Every row comes from one small tree of marks. Brackets hold a mark, then the marks that hang from it, in the order of their numbers. Every link used is in the known rows. Which tree was each row made from?
Known rows:
[Q986 Q630]: [ -5 -16  -2  26  -7  14 -21   4  12  19   6 -10  21  10  10  -4   4  -4
   7  -3 -12  24  17  16  -1   5   4]
[Q986 Q634]: [-12  13 -20  45 -11  24   6  15  19  43   5 -12   5 -17  36   3   3 -13
  44   3 -17  22   4   3  -5  10  -4]
[Q229 Q630]: [ -2   4  -4  11   1  22  -9   3  13   1   9  -1  18 -13   3  -1  16   2
  25   9 -20   1  32   7 -24  27  -9]
[Q78 Q229]: [ 11  20  26  17  11  28 -18  15  16  26  13   4   6   6  21  10   9 -16
   8   2 -10   1   5  -8  -1  10  -2]
[Q630 [Q229 Q78 Q369 Q808]]: [  9  18  -9 -21   3 -30  42  -9 -38   0  14   1 -19 -15   5  -9 -15  19
 -53  -1  29 -27   0  -2 -25 -13  14]
[Q630 Q486]: [ -2 -25  31  12  16  35  -1  21  29  36   4   7  13   8  18  19   1 -23
  20   3  17  21  -3 -10  22  20 -16]
[Q986 Q78 Q630 Q634]: [  4   6 -27  65 -34  -3  -1 -18 -19  27  -9 -24  10   6   3 -19 -11 -10
  39 -28  10  27 -15   9   4 -27  23]
[Q78 [Q229 Q630]]: [ 16  30   7   6   7  25 -20  -1  11  -7   3  -8  11  -6  -5   5   6  -1
  10   2  -4 -16  21   0 -23   9  -4]
[Q808 [Q490 Q78]]: [ -8   1  16  -3  -8 -22 -12   3   6  -1  25  37  18   6  25   9  23 -18
  13   3 -53  -4 -14 -14   5  40  -8]
[Q808 [Q490 Q236 Q284 Q630] Q986]: [-25 -24  -3  -3 -23 -32 -18  -6  25 -48  -7  18 -33  -5 -31 -25  22 -18
 -16   7 -60  17  -8  -1  32  -8  10]
[Q808 [Q490 [Q78 Q229] Q236 Q630]]: [  4  29  10 -23 -20 -41 -27 -32  -1 -48  15  -8 -21  -9  -8 -17  16 -32
  -9 -15 -42 -17 -20   4  30 -13  -2]
[Q630 [Q229 Q369 Q808]]: [ -9  -6 -18 -13   9 -12  23  11 -18  17  -6 -15   1  -1  22   2 -12  19
 -27   4  14  -7   7  13 -21   9   7]
[Q808 [Q986 Q630]]: [-29  -6   7  13   5  21 -29  32   9   6   5  10  14  17  -7  -3  10  15
   4 -10 -15  42   4   5  18  -7  18]
[Q229 Q369 [Q808 [Q490 Q236 Q630]]]: [-24 -34 -38 -26 -30 -45  17 -31 -12 -41 -24 -16 -12  16 -16 -33 -12  24
 -38  12 -19  -5   8  26 -19 -12   8]
[Q490 Q78 Q284 Q630]: [  9   2 -17  17  16 -36  20 -20  30 -22  21  -5  -8 -52  11 -14  47 -80
  10  25 -41  -3  21  20  23   8 -43]
[Q486 Q369]: [  6 -24  18  16   2  35  -2  28  -6  51   2  30  -3  -5  11  23   3  16
  29 -14 -25   9   9  -7   5  26 -24]
[Q229 Q369 Q630 [Q808 Q986]]: [-35  -4 -35 -19  17   0  30  10  -9 -22 -27   3  18   7 -23  -9  -2  51
 -13  23  13   3  19  14 -36  -6   7]
[Q986 Q630 Q634]: [ -8  -1 -34  46 -27  15 -11   3   4  30 -11 -32  14  -4  20  -5  -9  -3
  33 -11  -9  27   4  17  -1 -12  13]
[Q630 [Q229 Q78 Q369 Q808] Q486]: [ 18  -1  12 -34  15 -17  49 -16 -30   8  -4  -4 -11  -3  -1   6 -32   7
 -53  -3  67 -25 -18 -15  -3 -20  10]
[Q630 Q229 Q486]: [ 10  -9  41  -2  12  34 -19  26  14  34  13 -10  -8  -4  26  18  -7 -22
   7 -18  18  10 -13 -16  36  24  -7]
[Q78 [Q229 Q369 Q630]]: [  8  17 -12   0  13   6  -5 -12 -21   0 -14 -16   9  -9  -4  -3  -1  21
  -5  23  19 -24  19   9 -28 -14 -10]
[Q986 Q78]: [  1   2  21  38  -5   6   2   5   0  32  21  21   8   6   8  -8  14 -16
  27  -6  -4  22  -5  -5  -1  10   2]
[Q808 [Q490 Q78 Q236 Q630] Q986]: [-35  15   4 -32 -18 -42 -25   0   6 -53  20  19 -21  -6 -17 -26  28 -13
   0 -17 -59  20 -23   0  41  -5   1]
[Q78 [Q229 [Q808 Q490 Q986]]]: [-19  16  18 -23   7  11 -21  18  11 -23 -15  32  10  53  -8  18  -4  31
 -26 -11 -29  -5 -29 -23  -7  10  37]
[Q369 Q486]: [ 15 -14   4  13 -11  29 -11  32  32  13  27  17   1   2   4  16   3  -7
  37   2  -7  35  20   9  -8  19  -6]
[Q229 Q369]: [-17 -18  -9  19  11   2  14  17 -11  39   6  11   9  -6  23  -4   6  10
   6  31   0  15  16  13 -17   8 -15]
[Q986 [Q78 [Q229 Q369]]]: [ 14  14   8  30   7 -10   9 -11 -38  30  -1   9   0  12   1  -7  -2   2
  -1   8  29  -4 -19  -6  -5 -26   4]

Write each row's tree:
[ 30   5 -19  -4  -1   9  -8  -3 -13 -18  -8 -10  -1  -4 -23   9 -13  28
  14  18  35 -10  22  15 -27 -24  -4]	[Q78 [Q229 [Q369 Q486] Q630]]
[ 17   0  28 -19  18 -10  19  -1 -38  26  18   4 -22 -19   7   1 -20   0
 -35  -3  57 -19 -22 -23  17 -19  -6]	[Q630 [Q229 Q78 Q369] Q486]
[ 15  37  20  12  -6 -18   5 -15  15  -8  17  -1  -7 -20   0   6  18 -34
   5 -11  -6   2 -14  -1  16 -15  -5]	[Q490 [Q78 Q229] Q236]
[ 11 -23 -33  -2  -9   5   5   4  -5  -8   0   0   4 -10 -18   0  -7  28
  25  24  20   6  33  20 -32   0 -10]	[Q229 [Q369 Q486] Q630]
[-36 -11  -2 -38   1 -16  -4  25 -29  -5 -18  22  -2  33   3   7 -17  58
 -40  -4 -18  -5 -28 -14  -4  16  37]	[Q630 [Q229 Q369 [Q808 Q490 Q986]]]
[ 13  -5  10 -11  23  15   2 -17 -15   8 -30 -23   8   2 -10   7 -15  11
  -5  19  61 -23   3  -6  -2 -21 -20]	[Q78 [Q229 Q369 [Q630 Q486]]]
[ 14  17 -10   0  14 -39   0  -9  16 -23  28 -21 -28 -61  19 -11  41 -80
  -2  -2 -37 -16  11  16  39   9 -34]	[Q490 Q78 Q284 [Q630 Q229]]
[  8 -36   2  16  19   5   4 -10  45   3  -6 -15 -10 -24   1 -10  19 -64
   4  20   5   5  16  10  38   3 -34]	[Q490 Q284 [Q630 Q486]]
[  8 -11  24 -17  15  26   9  12  25  14  -9 -17   4  10  18  24 -15 -14
 -12 -22  29   1  -8 -10  16  21   3]	[Q630 [Q229 Q808] Q486]
[ -7 -13 -15 -17 -18  -2  -1 -17   8 -31 -15  11  27  28 -10   2  -3  29
  -6   5 -36 -24  13   0 -44  42  13]	[Q229 Q630 [Q808 Q490]]
[-17  30  12  -5  25  28   2  26  25  -6  -6  12   9  24  -2  14   5  11
 -14  -7  -4  10  -6  -9  -7  -5  19]	[Q78 [Q229 [Q808 Q986]]]
[  5 -51 -27 -20 -48 -32  23 -14  -2 -26 -23  14  -6  36 -31   5 -30  47
 -16   8   5  13  -5  14 -31  -9  30]	[Q229 [Q369 Q486] [Q808 [Q490 Q236]]]
[ 28  36  13  23  -4  12 -16 -19 -12  -7   3   0   6   5 -21  -6   3  -7
  16 -11  15 -19  -3  -6 -14 -10   6]	[Q986 [Q78 [Q229 Q630]]]
[  8  47   1  -8  22 -12 -15 -10  10 -20  26 -19  -7 -27  17 -10  36 -57
  11  -5 -20 -12  13  12  25  -4 -30]	[Q490 [Q78 Q229] Q630]
[-11 -35  10 -40   5 -11 -32  -4 -28  -4  -9 -19 -25   7  17 -13 -12   5
 -26  -2   6 -19 -20  -3  37   4 -10]	[Q808 [Q490 [Q630 [Q229 Q369] Q486]]]
[ 37  -3  55 -18   8  25  12   9 -36  40  13  22 -39 -14  -5  29 -26   6
  -6 -40  34 -22 -27 -39  41   0 -15]	[Q630 [Q229 Q78] [Q486 Q369]]
[  6  10  -4 -22 -12   4 -15 -24   4 -39 -25  -1  23  33 -16  11 -12  30
 -21  -4 -21 -45   3  -6 -41  22  23]	[Q78 [Q229 Q630 [Q808 Q490]]]
[ 13  -8 -15 -27  14 -20  62 -38 -23 -20 -18  -3  16  -4 -33  -3 -28  20
 -41  15  68 -35  14  -3 -32 -29  -2]	[Q229 Q78 Q369 [Q630 Q486] Q808]
[-15 -15 -42 -27   3   3  24  16   1 -41 -23   8  11  13 -44   2 -14  59
   0  18  30  19  24  18 -33 -17  12]	[Q229 [Q369 Q486] Q630 [Q808 Q986]]
[-40 -11  -5 -11  -3  17 -30  15  12 -10 -18 -10 -15  11   6  -7  -5   0
  24 -14 -18  18 -34 -16  49  -6   2]	[Q808 [Q490 [Q630 Q486]] [Q986 Q634]]
[ 17  42  -2  54 -17  11   0 -11 -11  35  -4 -13  -2  -2  13   0  -8 -22
  41 -20  10   6 -28 -12   2 -23  16]	[Q986 [Q78 Q229] Q634]
